Every row comes from one small tree of marks. The marks that hang from a mark follow it in brackets, in the order of their numbers. Every link used is in the known rows. Which tree was each row made from?
Known rows
q979{q440 q542{q944{q519{q778}}}}: [ 17  -9  17  -5  14  -5  32   0 -12 -29  -2 -10  14  -5  -4  -5   9   5
   3  -1  21  -2   8 -10   0   2   7  11 -15  25   3  -5   3]
q979{q542{q944{q519}}}: [ 18  -5  14   6  12 -16  17   0 -11 -25   8 -11   0   0  -9  -9   4   4
   4   6  24   7   3 -20   3   6   0   3  -9  25   2   2   3]
q209{q503{q383{q542}}}: [ 21  -6   8   9  21 -13  -1  22 -11 -11   3 -17 -19 -15 -22  -6   8   0
  -4   6  20  11   0 -17   3  -8  -7  -9 -10  17  12   4  -1]
q485{q519{q542}}: [ 22   5  31  -5  15 -12  19 -10 -14 -21  27 -17 -13   5 -18 -22   2   0
  -2  12  17   3  -9 -13   2 -15  -2  -4   5  22  -4  -4   7]
q982{q485{q350 q519}}: [ 14   0   6   2   7 -15   2  11 -10 -23  15 -12  -8   2 -28  -6   8  -3
   2   3  11  -3  -8 -22  16  -3   5 -22  15  25  -9  -4   1]
q301{q503{q383}}: [ 13   0   6  -2  32 -14  -2  24  -9 -14  -4 -10 -16  -7 -20 -10   3   2
  -1   1  21   7  -7  -6  -1   9  -4  -5  -5  13   9  14   7]
q542{q485 q519{q944}}: [ 19  14  14  12   4 -26  19  16   5 -29   8 -29   1   1  -4  -8   4  -6
  -8   3   7  -5 -16 -30   7   8 -16 -27  11  20  -5   3  -5]
q542{q485{q519}}: [ 21   0  19   3  17 -16  12   6   0 -20  13 -15 -12  -1 -11  -9  -1   2
  -8   5   8  -3 -12 -27   7  -7 -12 -17  14  26 -11  -5  -4]
q301{q503{q383{q542{q944}}}}: [ 13  -1   5   2  29 -18  -2  21 -14 -17  -6 -12 -12  -5 -23  -7   5   7
   0   4  22  11  -5  -5   3   9  -7  -3  -8  14  15  14   2]
q503{q383{q542{q519{q485 q778} q944}}}: [ 17   3  19  12  23 -11   7  13 -20 -28   5 -22  -3   0 -19  -5   2   2
  -9  13  15   5  -7 -10   1  10 -17  -8  -2  20  13   3  -2]
q383{q503 q542{q485 q944 q979}}: [ 10   1   5  19  15 -23  12  27   4 -26   1 -20  -7  -7 -15   2  10  17
  -2   5  14  12  11 -23  11   0 -14 -11  -2  14  16  -3 -18]
q778{q519{q485 q542{q979} q944}}: [ 16   1  27   3  -4 -10  19   7   1 -26  17 -19  14   4 -16 -20  -3 -12
   1  15  13  12  -3 -28  -6   3  -7 -21   6  17   1   8 -10]
q503{q383{q542{q485 q519 q944 q979}}}: [ 15   7  20  15  25 -15  16  14 -15 -28  -1 -24  -1   3 -19   3   6   2
 -12  13  16   2  -5 -15   4  18 -16 -14   1  23  13  -5  -6]
q944{q519{q503 q778}}: [  5  -9  16   3  14  -5   4  13  -9 -15  11  -9  -6   1   6  -4 -16   6
  -6  12  26   3  -4 -20  -4 -12   2  -6   7  20   0   0  17]
q944{q519}: [ 12   1  16   4  19  -5  19   4  -5 -22   8  -7  -8   0  -4  -6  -4   8
   1   8  23   3  -4 -12   1  -6   4  -1   7  25  -1  -4  11]
q542{q519{q485 q503 q778 q944} q979}: [ 11  10  20   3  -8  -3  10  21   7 -31  15 -29  10  12   2  -6  -2 -14
 -16  15  16   0  -3 -35  -3  13 -11 -38  11  10   6  -4  -8]
q383{q542{q944 q979{q440}}}: [ 15   5  15  -1  12  -8  28   7 -11 -35  -1 -17   6   1 -13  -3  22  14
   7   8  23   5  17 -11   4   2  -3  -4  -6  23  14  -8 -12]
q383{q542}: [ 22  -3  18  -1  11 -15   6   8 -15 -28   6 -17  -5  -2 -13 -17   8  14
  13   7  23  14   8  -8   2 -11  -5  -3  -2  16  11   5  -4]
q485{q519{q778 q944} q542}: [ 26   0  26 -14  13  -8  14  -7 -16 -30  23 -18   6  17 -14 -14   5   9
   7  10  21   6 -14 -26   2  -9  -6 -18   9  21   5  -5   5]
q542{q979}: [ 16   9  19  -4  15   1  23  16   0 -27   8 -13  -7   2  -5  -9  15   3
   3   8  22  -1  10 -19  -4   9   1 -17   4  24   2  -9  -3]
q519{q778 q944}: [ 13   5  11  -6   6  -8  10  25 -10 -29  13 -14   4  -7   8 -16  12   2
   2   5  15  -6  -7 -29  -5   1  -8 -17   0  17  -3  10   5]
q982{q485{q350 q519 q542}}: [ 19  -8   9  -4   7 -17   0   2 -15 -23  14 -14  -1  13 -33  -6   7   2
  11   3  16   5  -6 -22  14  -2   5 -26  14  22  -1  -9  -1]
q301{q503}: [ 17   1   4  -6  21 -16   1  21  -3 -16   1  -9 -17  -6 -14 -16   5   7
   7  -2  22   8  -2  -8  -1  -1   0  -7  -3  16   4  14   5]
q982{q485{q519{q778} q542{q979}}}: [ 19  -5  25   0  12 -11  10   4 -12 -29  14 -13  -2  14 -17  -5   4   7
   5   4  14   8  -5 -27   4   7  -2 -33  15  28   0 -10  -2]
q542{q485 q519{q503 q944} q979{q440}}: [  8  12  16   4   0 -14  28  21  13 -30  -4 -32  15   6  -1   5   7 -15
 -16   6  11  -8  -2 -33   6  15  -9 -30   8  12   3 -10  -9]
q383{q542{q979}}: [ 20   0  22  -2  10  -8  14  10 -11 -31   5 -16   0   4 -11 -11  12  14
  10  11  26  12  15 -12   1  -1  -2 -11   1  19  14  -5  -9]
q944{q519{q503 q542{q485}}}: [  0 -14  18   6   7 -18   5   1  -9  -9   8 -12  -3   5  -3  -6 -18  -2
  -9  13  24   7  -2 -23   0  -9  -1  -5   2  11   2  -1  11]
q778{q519}: [ 24   4  25   6  19 -11  20  14  -4 -24  14 -17  -5  -6 -14 -20  -4   0
  11   7  17   9  -6 -12  -6 -10  -2  -7  11  35  -4  11   5]
q778{q519{q944}}: [ 19  10  19   6  11 -15  21  17   0 -29  11 -19   3  -6 -13 -19   3  -6
  10   8  15   8 -10 -20  -2  -3  -6 -11   9  28  -3  16   2]
q944{q519{q485 q503{q383} q542}}: [ -1 -15  17   6   7  -8  -3  -1  -9  -9   8 -11  -1   6 -12  -7 -20 -10
 -15  19  21  11  -3 -21  -1  -2  -5  -5  -1   1   8   1   6]
q979{q440 q542{q519{q503} q944}}: [ 19  -1  16   0   8 -16  28   4  -8 -29  -2 -26  10  -2 -11 -10   9  -8
   1  -1  20   1   5 -11   2   3   1   7 -15  19   6   2   2]
q519{q485{q350} q778 q944}: [ 11  -7  -1 -13 -13   0  -8  23  -4 -25  17 -10  17  -1  -6 -12   7  -7
  -4   9   9  -9  -4 -36   3  -1  -6 -28   4   5  -3   2 -11]
q944{q519{q485{q350} q542{q979} q778}}: [  9 -15  23  -6  -2   5  10  -1 -11 -18  21  -3  12  13  -4  -3 -12   6
 -11  17  23  -2   3 -21  -4  -6  11 -16   6  17   1 -18   2]
q542{q979{q440}}: [ 15   7  20 -11  17   7  35  14   1 -30  -1 -14   2  -2  -5  -6  20   3
   4   3  19  -6  15 -11  -4   7   6  -9  -1  23   3 -14  -4]

Write each row's tree
[  1   8  12   8  15  -2  26  13  -4 -25   9 -10  -1   7   2   9   6   5
 -11  16  24  -7   6 -29   0  11  -2 -15   4  31   3 -12   3]	q542{q944{q519{q503 q778}} q979}
[ 20   2  22 -15   5  -5  14  -7 -16 -19  31 -15   1  15 -28 -11   7  -2
  -4  17  23  -8  -1 -15  11 -15  15 -12   9  22  -2 -19   4]	q485{q350 q519{q542{q979}}}
[ 18  11   5 -12   6  -8  10   4  -8 -24  23 -16   3   5 -28  -9  14  -6
  -1  13  18 -11 -12 -22  20 -13   7 -12  13  19  -4  -7   3]	q485{q350 q519{q944}}
[ 13  -3  12   1   2 -19   2   6 -15 -20  19 -12  -6   5 -29 -10   6  -5
   1   5  12  -1  -6 -21  13  -4   6 -21  10  22  -8  -5   2]	q982{q485{q350 q519{q542}}}
[ 12  -2  14   1   2 -15   6   6 -13 -21  19 -12  -3   8 -28  -7   8  -4
  -1   7  13  -2  -3 -23  13   0   7 -25  12  23  -6 -10   0]	q982{q485{q350 q519{q542{q979}}}}
[ 15  -4   8  -1  29 -16  -5  21 -13 -17  -6 -12 -12  -5 -23 -10   2   7
   1   3  23  13  -4  -3   1   6  -5  -3  -6  11  16  13   4]	q301{q503{q383{q542}}}
[ 22   4  11   6   6 -21  11  15  -2 -22  13 -25   0   5 -14  -5   0  -3
  -7   3  11 -11 -11 -21   9  -3  -2 -26  14  26  -7  -8  -2]	q542{q485{q350} q519}
[  3 -15  13   6  17 -14 -14  28 -22 -13   4 -19  -5  -4  -1  -4 -10  -1
 -12  13  20   3  -2 -26  -4  -3 -18 -13  -3  12   8   9   7]	q519{q503{q383{q542{q485 q944}}} q778}
[  5 -18   4  -4   2  -5  -7  -1  -3 -12   7  -9   5  12 -16  -2 -15  -3
  -1  14  26  10   1 -23   6 -10   4 -12   9   5   9  -6   2]	q944{q519{q485{q350 q542} q503}}
[ 14  -5  10   0  27 -16  -3  23  -9 -17  -8 -12  -9  -2 -20  -4   1   8
  -4   4  22  11  -2  -9   2  12  -6 -11  -4  11  15   7  -1]	q301{q503{q383{q542{q485 q979}}}}
[ 19 -10   9 -27   8   3  16   3 -15 -22   5 -14  18  19 -25  -3  19   7
  18   3  30  -4  16 -12   3  -2  19 -15   1  17  13 -22  -3]	q485{q350 q542{q979{q440}}}
[ 15  -9   8  14  15 -26  -2  27   2 -21   1 -20 -11 -12 -15 -10   0  16
   5   1  13  19   5 -15   9 -14 -12  -4   0   6  14   6 -11]	q383{q503 q542{q485}}
[ 15  -8  18   7   5 -11  -1  15   3 -17  12 -19  -3  -4 -17 -19 -16 -13
   2  13  14  16  -4 -24  -5 -11 -10 -14  12  18  -1  16  -4]	q778{q519{q485 q503}}
[ 21  11  19   3  -2  -9  12  15   0 -33  18 -25   5   3  -1 -16   0  -6
  -7   8   9  -2 -13 -25  -2   3 -13 -26   8  17  -1   5  -4]	q542{q519{q485 q778 q944}}
[ 10  -7  32  -1  12  -1  23   1 -15 -21  19  -5   3   9   6  -6  -9  13
  -6  14  26   0   1 -15  -9  -4   9  -9   3  25   1 -13  14]	q944{q519{q542{q979} q778}}
[ -3   2   3   4   8 -17  -7  26  -8 -20  -6 -25   5  -3 -13  -7   7 -16
  -5  15  22  10   0 -31   6  12 -17 -11  -6  -6  16  16   0]	q519{q503{q383{q542{q979}}} q944}
[ 22  17  21   4   6 -14  20  19  -6 -34  18 -27   0   1   2 -16   6  -1
  -2   5  15  -5 -14 -19  -3   1  -7 -20   6  24  -1   6   8]	q542{q519{q778 q944}}
[ 24   0   8 -21   5 -10   7 -10 -16 -24  22 -19  12  22 -35  -9  13   1
  11  12  25   0  -9 -23  18 -11   8 -17  11  15   8 -12   1]	q485{q350 q519{q944} q542}
[  1 -16  26   3   6  -9   8   7 -11 -12  13  -9   3  10   8  -1 -20   4
 -15  16  25   2   1 -28  -7  -6   2 -15   4  16   2 -10  12]	q944{q519{q503 q542{q485 q979} q778}}
[ 27  -5  16   4   0 -15   9   4 -12 -28  18 -20   8   6 -11 -12   1  -2
  -3   6  18   1  -1 -22   1   5  -3 -13  -4  24   1  -1  -4]	q979{q542{q519{q485{q350} q778} q944}}
[ 19   4  23   9  27 -13   8  13 -20 -27   2 -24  -6  -1 -21 -10   3   2
  -3  11  19   8  -6  -3   1   7 -11  -4  -2  17  15   4   3]	q503{q383{q542{q519}}}
[  1 -20   9  -3  -5 -26 -12  12 -15   0  12 -19  -2   5 -11 -16  -8 -13
  -6  10  21   3   5 -30   0 -12  -4 -13  -6   0   1   6   4]	q519{q503 q542{q485{q350}}}
[ 29  -7  25  -8   4  -6  25   0  -3 -32   1 -22  14  -1 -12 -17   4  -6
   4  -3  15   5   6  -6  -1   1   4   1 -10  15   4  -3  -5]	q979{q440 q542{q519{q485}}}
[ 12   3   7   1 -11 -12  -5  21  -2 -23  18 -28   9   6  -6 -12  -6 -16
 -10  11  15  -3 -11 -31   4  -4  -8 -28   8   7   2   6  -1]	q542{q519{q485{q350} q503 q778 q944}}
[ 15  -3  18 -10  19   0  34  -3 -13 -29   3 -11  12  17  -9   4  13  15
   9   5  27   1   9 -18  -4   8   3 -11  -2  28  13 -18   0]	q485{q542{q944{q519{q778}} q979{q440}}}
[  4  -5   7 -19 -21  -1  13   4  -2 -23  10 -15  29   9 -19 -12  17 -17
  -5  13  13  -5  11 -31   4   8   3 -22  -8  -8   6  -8 -19]	q519{q485{q350} q542{q979{q440}} q944}
[  8  -2  27  -2  13  -2  31  -4  -9 -22   9  -8   3   7  -4  -6  -1   7
  -3  11  25   2   5 -10  -4  -3  11  -1  -1  20   4 -13   9]	q944{q519{q542{q979{q440}}}}
[ 10 -32   3 -17 -10  -2 -29  15 -14  -8  15 -14  10  13 -11 -12 -13  -6
   0  12  22   6   6 -33  -3 -14  -4 -28   4  -1   8  -1  -5]	q519{q485{q350 q542} q503 q778}
[  3   3   1   8  10  -8  26  11   1 -22   6  -7   8  10 -11  21  10   6
 -15  12  17 -18   3 -36  13  14   1 -25  11  33  -3 -25  -9]	q542{q485{q350} q944{q519} q979}
[ 13  -8   6   8  10 -18   0  30   3 -22   3 -19  -2  -4 -19  -1   5  15
   2   6  17  12  13 -17  12  -8  -2 -13   3   7  17  -8 -15]	q383{q503 q542{q485{q350} q979}}
[ 20  -5  10   5  22  -7   8  22  -8 -14  -1 -17 -12 -14 -21  -2  12  -1
  -5   5  21   8   6 -15   2  -5  -2  -9 -12  17  15  -2  -4]	q209{q503{q383{q542{q979{q440}}}}}
[ 19  -9   5   7  17 -12  -2  25  -8 -10   3 -16 -12 -10 -24   2   8  -1
  -9   8  20   6   3 -22   6  -5  -2 -18  -7  17  12  -5  -6]	q209{q503{q383{q542{q485{q350} q979}}}}
[ 10  -8  -4   1   4 -21   0  12 -17 -21   5 -12   1   8 -28  -3  15   2
  15  -2  16   2   2 -26  10   7   2 -25   4  22   2  -3  -4]	q982{q485{q350 q542{q944}}}
[ 23 -17  19 -10  10 -11  21   6  -5 -25  -8 -14  13  -8  -7 -11   7   0
   5  -6  14   1   9 -14   1   1   2   2 -11  16  -1  -3  -6]	q979{q440 q542{q485}}
[ 20  -3  18  -6   6 -17   6   6 -15 -25  11 -28   6  16  -7 -15   1   1
  10   6  26  11  -5 -23  -4  -2  -7 -21   2  13  13   4   6]	q485{q542{q519{q503 q778 q944}}}
[ 10  -9  21   2   4  -5  12  -8  -6 -18  14  -6   0   6  -9 -12 -11   1
  -6  13  19   8  -1 -17  -2  -6   1  -6   2  12   2  -5   2]	q944{q519{q485 q542}}
[ 13 -13  25   5  -1 -16   0   8  -4 -12  17 -20   1   2 -17 -25 -19 -15
   1  15  16  18  -2 -23  -9 -14  -9 -12   5  13   1  15  -2]	q778{q519{q485 q503 q542}}
[ 13   2  13   9  29 -12   8  14 -22 -24  -1 -18  -7  -5 -22  -6  10   3
  -2  11  19   5  -2  -9   3   9 -14   0  -7  18  13   5   0]	q503{q383{q542{q944}}}
[  9  16   9  -2  19   1  45  12  -1 -32  -1 -14   2  -2  -8   3  29   2
  -1   4  17 -13  14 -18   1  14  -1  -7  -6  31   2 -12  -8]	q542{q944 q979{q440}}
[ 19   5  10   3  -2 -20   9  22  -5 -26  16 -25  12   5  -3  -3   0  -3
 -11   4  10 -16 -16 -32   7   0  -6 -33  14  23  -7  -4   0]	q542{q485{q350} q519{q778 q944}}
[  9  -9  -3   3   5 -20   3   8 -16 -21   5 -10   3  11 -27   2  11   4
  12   0  18   3   0 -25  11   7   5 -24   6  23   2  -5  -1]	q982{q485{q350 q542{q944{q519}}}}
[ 14  -2  11  -5  29 -10   4  21 -10 -20 -11 -12  -6  -4 -22  -5   6   7
   0   3  24  10   1  -1   1  10  -1  -3  -8  12  17   7   1]	q301{q503{q383{q542{q979{q440}}}}}
[  2   3  -1  12  11 -12  12   6  -2 -19   7 -10  -8  -1 -10   0   1  -3
  -8  12  17   1  -2 -27   6   1 -11  -5   1  20   1   3  -1]	q542{q944{q519{q485 q503}}}
[ 11 -15  27  -1   3  -1  10  -3 -11 -18  20  -4   3   6   1 -11 -16   7
  -9  14  19   4  -3 -19  -8  -9   1 -10   3  16  -1  -7   5]	q944{q519{q485 q542 q778}}
[ -3  -4  -4   3   4 -22 -15  27 -10 -15  -6 -25   7  -3 -17  -5   4 -17
  -6  14  20   6  -4 -33  12   6 -16 -13  -5  -7  13  16  -1]	q519{q503{q383{q542{q485{q350}}}} q944}
[ 12  -2   6   3  28 -18   0  22 -10 -18  -8 -12  -9  -2 -22  -1   5   8
  -5   5  20   9  -3 -12   4  15  -8 -10  -5  15  15   8  -2]	q301{q503{q383{q542{q485 q944 q979}}}}
